Each row was made from one path, in order. Every step used is in the known rows, and no mark comes twice. Write each row's path.
Known rows:
roza/zili/ligip/gazad/sesom: 147	-424	-24	-68	-396	-580	144	380	-185	-45	-265	-297	15	248	-410	208	218	-262	-302	33	-283	-30	350	-27	-319	-91	-71	117	-184	-281	-155	92	-65	-268	348	-129	64	435	76	211	-62	-213	243	-207
sesom/noka: -145	20	-49	32	-95	-29	-196	-100	-107	658	-166	164	-52	209	-313	-375	-26	163	-96	28	219	-230	172	47	148	-172	184	452	-272	69	-252	-313	494	-396	359	99	244	-94	30	-118	-116	168	-165	554
lufu/noka: -90	139	37	54	-139	8	-236	-89	-226	899	-332	193	-64	-96	-352	-466	16	197	-203	53	108	14	44	184	191	-117	228	494	-411	-58	-254	-98	646	-299	390	-45	-67	126	208	-343	-83	-178	-331	679
zili/lani: 35	88	-42	27	-107	-199	-51	206	-205	369	-446	17	-180	46	-102	-134	104	-36	-59	-83	102	-81	49	96	387	-9	-7	257	-240	-51	-366	-122	67	-40	414	-276	-57	-23	70	-20	97	-135	-175	152
dazok/zili/lani/gazad/sesom/noka: -81	-299	-159	23	-81	-245	-173	-24	-141	200	-282	171	-274	219	-127	251	39	-97	140	316	57	-270	240	-101	9	-17	-204	558	-219	-52	-287	-129	-302	-185	275	-33	101	51	-61	220	84	102	593	-140
zomi/gazad: 201	-68	-122	52	-142	-319	-264	86	-82	463	-196	-170	-76	-48	-195	-75	53	88	70	8	7	37	-34	59	427	-68	-226	498	-152	124	-9	188	425	-164	160	249	-182	43	178	-92	-75	276	-268	139
zomi/zili/ligip/gazad/sesom/noka: 58	-350	-200	-161	-147	-437	250	162	-5	191	300	-407	-63	624	-489	386	-136	149	-224	247	2	-183	496	-456	-171	-142	125	614	131	-201	51	-201	-122	-144	443	-24	151	115	65	303	-291	376	420	-300
gazad/zili: -9	-156	212	154	-46	365	-67	110	-159	283	-295	217	268	347	-94	-83	-42	224	145	-218	-11	-35	33	-104	306	-53	101	183	-27	-38	-186	-110	548	-224	116	54	-123	42	157	-234	65	178	-73	419
lani/gazad/ligip/zili: 72	-283	165	-151	-124	-303	-119	16	-232	228	-246	147	110	202	-459	-62	-48	-139	-181	-146	-487	64	132	-339	29	-315	-43	257	23	23	108	99	323	171	26	-110	-301	-139	126	-179	-35	162	99	136
roza/zili/lani/gazad/zomi: 206	-158	148	-25	-69	-583	-68	-82	-244	-160	-733	-59	-134	73	-400	233	188	-253	174	-445	-246	-206	438	-61	153	-484	-521	-130	-366	-166	-365	329	-476	117	336	-241	-39	111	-100	54	447	-222	124	-316
ligip/zili/lani: 199	-109	-118	-106	-158	-257	140	260	-150	207	-310	166	-50	5	82	-93	-30	-100	-208	-244	-116	1	-21	-41	276	-77	167	184	95	-54	-203	-114	198	-104	428	-444	-256	-191	237	33	306	-85	-244	92
ligip/zili: 158	-183	-52	-92	-120	-43	31	180	-121	388	-177	200	160	27	1	-217	-93	-32	-276	-149	-150	7	-28	-19	210	-180	213	286	-4	12	-34	-45	549	-356	226	-178	-306	-165	238	-92	180	76	-399	455
ligip/gazad/zomi/zili/dazok: 417	-279	197	-191	-129	-245	203	103	-149	-380	77	-383	170	519	-223	458	-176	34	28	-78	-174	-92	514	-374	178	-437	-253	212	324	-20	178	277	-283	-38	186	87	-230	-82	-211	124	109	161	68	-219
ligip/gazad/zomi: 266	-133	-108	-178	-161	-271	107	-3	13	-22	-223	-108	-17	309	-179	-62	-130	-16	18	-101	-37	-170	575	-25	58	-118	-22	305	-64	-42	-35	100	71	-84	191	20	-104	-3	-320	99	-277	267	-129	-35
gazad/ligip/zili/dazok: 201	-205	404	-46	-277	52	-35	309	-383	-73	-32	115	282	396	-242	58	118	-90	-303	-220	-347	254	-71	-299	168	-196	25	-27	187	29	-15	13	274	34	87	-11	-61	-193	81	-143	-29	-125	93	213
lani/zili/dazok: -45	-121	517	-18	6	-51	-314	500	-304	38	-328	-147	203	152	-145	165	194	-80	28	-59	-22	189	-129	-111	456	-375	-325	39	68	-143	-290	161	-43	-256	142	58	-126	17	68	-281	113	-45	-115	335
ligip/gazad: 98	-155	-57	-155	-232	-309	-6	157	-65	278	-213	18	46	113	-90	-247	-33	-5	-195	134	-24	-65	216	4	77	4	52	428	-72	-72	-19	-29	367	-247	282	-32	-169	108	42	-35	-145	60	-397	271
zili/dazok: 33	-2	311	26	-142	47	-238	333	-366	239	-174	51	52	229	-223	-49	158	63	-155	-18	18	136	7	68	238	-176	-25	156	-120	21	-184	63	175	-207	199	15	35	-19	6	-218	139	-179	-177	471
roza/zili/lani/gazad: 27	-142	236	-21	-172	-638	-146	101	-325	186	-741	90	-107	-140	-307	2	252	-231	60	-166	-265	-73	167	-41	151	-374	-383	50	-366	-210	-365	247	-150	-46	461	-266	-61	225	204	-108	612	-408	-109	31
roza/zili: 138	-185	194	152	-213	-147	-240	59	-217	317	-575	36	160	-79	-259	-218	160	-134	-165	-143	-78	-91	10	195	283	-259	-152	51	-324	-113	-325	58	414	-428	301	3	-65	201	182	-133	339	-302	-258	482
ligip/gazad/zili/dazok: 99	-373	466	-129	-222	65	114	361	-245	-254	-41	172	343	536	-68	169	-5	198	62	-39	-204	100	189	-388	63	-76	37	155	285	-107	9	55	229	-233	264	126	-60	72	-1	-127	111	36	-66	178
zili/gazad/zomi: 64	0	1	8	-282	-116	-89	112	220	-81	-253	-12	-310	265	-316	34	-97	91	-94	-289	-38	-276	516	81	155	-320	-62	-1	-154	-17	-124	217	-224	-104	33	-63	171	-53	-181	109	-107	-27	65	-106
zili/lani/gazad: -103	-15	13	-120	-41	-495	-168	127	-223	380	-512	73	-334	39	-259	-45	147	-46	86	-44	-82	-27	133	-53	173	-200	-238	364	-295	-65	-236	115	-141	115	311	-272	-117	93	35	-114	281	-88	-48	74
zomi/gazad/zili: 222	-240	150	86	-117	19	-39	63	-36	175	-132	-6	192	227	-114	168	-18	265	289	-206	-56	49	-9	-163	492	-26	-159	335	95	60	-39	130	523	-148	98	323	-200	43	257	-122	11	456	-122	86
zili/ligip/gazad: -37	-171	59	-118	-371	-444	113	463	-73	138	-30	-133	-98	305	-331	-117	-5	-91	-139	41	-68	-28	330	-59	-53	65	-2	319	-112	4	-80	48	138	16	341	-100	-10	198	58	34	-256	-52	6	85
zomi/zili/ligip: 66	-61	76	125	-121	-230	-35	405	-172	278	1	-365	0	302	-470	195	-58	44	-118	-89	49	-19	227	-135	351	-199	-127	304	-42	112	-79	133	100	56	257	-87	-193	101	310	-70	83	29	255	65
zomi/gazad/zili/dazok: 184	-271	459	-4	-186	85	-99	255	-230	-65	-26	-14	256	383	-160	359	130	304	252	-207	-130	245	-64	-264	431	-129	-253	141	202	92	2	289	252	-139	84	397	-82	-6	199	-213	164	232	24	54

Which path is each row?
82	-184	130	176	-442	75	-171	353	191	-43	-337	199	-185	12	-53	-14	-169	-24	-110	112	23	-209	221	264	311	71	-163	217	-63	136	-176	202	80	-353	84	81	-83	68	173	128	130	-343	129	173
dazok/zili/gazad
89	-287	-91	137	-365	83	-108	350	169	-37	-279	69	-276	116	16	275	-86	-50	-242	263	-47	-252	158	198	33	68	-46	289	-82	-54	-120	113	-63	-421	-77	44	-77	186	20	261	13	-168	415	-107
dazok/zili/gazad/sesom
0	-131	152	256	-352	108	-164	557	-115	26	-151	63	-43	246	-186	52	-85	-169	40	61	143	-4	115	212	310	236	-271	207	-280	284	-288	99	156	-98	125	77	-161	151	206	8	3	-247	485	266
dazok/zili/ligip
422	-246	-94	-145	-50	-314	237	-89	4	-119	-48	-407	139	363	-238	258	-270	21	47	-94	-33	-252	592	-307	261	-308	-112	341	224	-93	127	136	-53	-18	150	-14	-376	-27	-165	182	-48	383	-49	-188
ligip/gazad/zomi/zili
203	-153	-82	-291	-8	-456	146	38	-100	-127	-298	57	-161	179	-139	213	-78	-151	79	-395	-327	-123	395	-304	69	-389	-174	136	-37	-10	-50	287	-341	239	175	-381	-257	-194	-75	73	261	158	57	-334
ligip/zili/lani/gazad/zomi
23	-293	5	72	-378	-281	-74	20	130	211	-345	30	-190	147	-373	102	185	35	-456	5	-98	-363	314	33	-219	-418	104	72	-239	-319	-311	-90	-78	-649	375	-7	531	122	32	232	112	-183	153	-5
roza/zili/gazad/sesom/noka
168	-125	76	-37	-162	-247	-62	206	153	182	-180	-189	-192	71	-298	117	-164	177	-218	6	-82	-226	283	-79	369	-389	-84	248	164	-10	40	193	-3	-238	202	-63	-147	39	273	75	284	-101	-54	-37
zomi/zili/gazad
128	-149	228	98	-422	-338	-172	222	69	41	-604	59	-121	-82	-293	-126	113	-33	-329	-142	-221	-212	222	222	146	-373	-159	-130	-207	-125	-273	224	77	-425	302	-88	140	181	217	3	429	-522	-193	166
roza/zili/gazad
203	-231	76	-7	-194	19	2	126	-196	187	-177	123	216	233	-197	-168	-97	-120	-298	-182	-275	41	-18	-180	209	-110	137	164	73	20	-61	-155	545	9	107	-92	-244	-177	161	-95	-216	71	26	252
gazad/ligip/zili
-131	-243	-209	-190	-282	-454	156	227	-79	252	176	-117	-145	584	-424	66	38	67	-271	203	13	-131	409	-207	-409	37	227	556	-144	-104	-104	-266	-47	-200	416	-3	417	183	-134	243	-507	259	390	-115
zili/ligip/gazad/sesom/noka
111	-164	-348	11	-45	-269	-166	-167	-10	606	58	-204	-164	236	-251	129	96	199	-66	168	57	-158	86	-61	46	-110	27	702	-125	-37	-46	-137	290	-357	244	335	206	-21	-31	134	-338	585	32	47
zomi/gazad/sesom/noka
-131	-231	602	-75	-33	128	-227	246	-361	80	-247	291	213	438	-323	269	126	225	212	-218	-264	154	124	-370	75	-376	-206	87	4	10	-50	240	50	-77	18	171	-12	71	69	-351	420	83	116	290
lani/gazad/zili/dazok
-45	-260	-310	-210	-130	-268	89	-95	-65	453	21	-20	-41	350	-173	-66	-29	90	-244	328	45	-239	338	-152	-273	-52	298	649	-16	-264	-23	-358	249	-436	357	78	223	45	-200	201	-364	380	-6	153
ligip/gazad/sesom/noka
233	-161	-30	-15	-191	-205	166	212	-209	45	-298	73	29	204	-115	30	-23	-204	-170	-265	-229	23	-72	-219	292	-8	115	83	120	-76	-185	-205	184	235	288	-337	-218	-242	128	66	-170	-73	127	-84
gazad/ligip/zili/lani
-75	-76	-238	33	-2	28	-137	-153	-165	687	-84	40	-88	304	-269	-88	103	111	-217	142	150	-224	183	22	-122	-130	266	493	-280	-152	-174	-406	329	-451	255	77	278	-60	-121	45	-277	334	70	354
gazad/sesom/noka
350	-105	261	14	3	29	-27	75	-257	-168	12	-365	133	465	-290	464	-80	65	50	-250	10	-36	344	-220	438	-507	-256	15	72	26	-11	250	-256	-13	66	99	-162	-128	-128	-5	235	137	166	14
gazad/zomi/zili/dazok
414	-236	-65	-116	-271	-523	165	197	-111	-32	-141	-161	-61	142	-128	219	-10	-144	4	-213	-336	114	-107	-313	408	28	-163	234	291	14	-35	79	212	292	230	-91	-335	-194	189	166	-222	173	104	-430
zomi/gazad/ligip/zili/lani
124	-139	517	149	-236	-87	-239	292	-448	33	-453	22	188	97	-241	31	297	-127	-195	-152	-159	120	-11	122	251	-370	-194	-147	-255	-105	-334	188	157	-414	338	-2	66	129	144	-168	530	-514	-176	432
roza/zili/dazok
111	-295	107	24	-498	-245	77	549	-57	-172	-92	-33	-36	242	-109	80	-194	-218	-9	193	51	-48	286	29	113	321	-235	366	-96	169	-140	141	96	-100	278	49	-213	276	139	163	-130	-231	359	45
dazok/zili/ligip/gazad
191	-92	331	57	-21	15	-134	250	-316	199	-6	-209	140	284	-234	231	-9	76	-140	-3	-4	91	92	-201	419	-373	-146	209	94	34	-9	120	64	-201	230	54	-237	-62	176	-113	390	-70	-76	291
zomi/zili/dazok
205	-129	353	-76	91	-241	-180	10	-291	-90	-30	-283	41	445	-496	540	-13	45	123	-207	-138	-15	466	-347	264	-715	-485	137	57	40	161	513	-446	146	-10	98	-175	-97	-138	-113	388	221	285	-145
lani/gazad/zomi/zili/dazok
49	-72	101	86	-62	88	110	150	-137	126	-390	185	102	275	-7	60	25	156	206	-266	22	-75	-22	-179	422	5	29	114	74	-124	-396	-185	148	-27	296	-210	-90	7	145	-86	136	-19	52	42
gazad/zili/lani
332	-60	-45	56	98	11	-24	-155	-53	134	-68	-352	89	308	-333	213	-196	36	82	-234	56	-209	389	-148	456	-434	-178	238	0	25	15	119	26	-77	66	29	-340	-143	-55	62	12	314	100	-2
gazad/zomi/zili
61	57	-28	-157	7	-437	-74	-51	-172	81	-410	11	-279	192	-299	183	19	-113	265	-292	-58	-144	475	-71	162	-332	-334	169	-278	-44	-227	236	-425	312	201	-227	-64	-17	-259	-17	104	136	183	-255
zili/lani/gazad/zomi
150	-111	1	220	-240	0	-78	292	-155	54	-456	128	-102	1	146	5	-103	-194	150	90	170	-124	21	185	505	229	-236	264	-145	55	-387	-50	101	-141	256	-147	-292	72	158	99	190	-314	125	164
dazok/zili/lani
-44	-93	-201	-116	35	-422	-128	108	-310	427	-464	-24	-359	95	-250	211	227	-72	-63	69	-172	-51	128	-53	-71	-153	-128	439	-275	-250	-166	54	-321	110	203	-276	-33	159	-72	58	108	124	151	-214
zili/lani/gazad/sesom
-159	-243	336	-8	-2	40	-195	37	-224	369	-360	280	159	260	-335	23	-6	212	209	-173	-187	-19	177	-293	131	-241	-114	276	-91	-4	-62	119	313	-81	27	75	-182	91	162	-319	234	260	12	329
lani/gazad/zili
-4	-153	521	81	-131	425	-97	304	-324	35	-118	216	340	459	-171	160	108	232	88	-245	-87	160	-19	-195	263	-170	15	-11	102	-18	-191	-33	281	-217	123	203	22	-28	73	-319	254	1	78	390
gazad/zili/dazok
410	-317	-27	-61	-236	-310	-5	80	-90	97	-6	-123	159	112	-207	80	-97	-79	-126	-197	-328	112	-89	-275	327	-65	-124	328	201	85	118	124	561	98	45	144	-355	-141	200	-22	-306	299	14	-87
zomi/gazad/ligip/zili
-17	-301	-39	-70	-86	-616	-140	-145	-219	316	-537	28	-194	136	-409	172	305	-122	-78	-16	-188	-253	248	-147	-223	-451	-139	221	-377	-328	-368	-130	-273	-271	447	-215	305	137	-13	152	329	-70	260	-148
roza/zili/lani/gazad/sesom/noka
88	-229	214	102	-243	-144	-6	376	-29	19	25	-168	86	432	-361	309	37	226	311	-323	-75	120	34	-214	358	41	-278	233	11	161	-137	235	285	107	126	291	-40	119	305	-118	-124	293	335	-136
zomi/gazad/zili/ligip
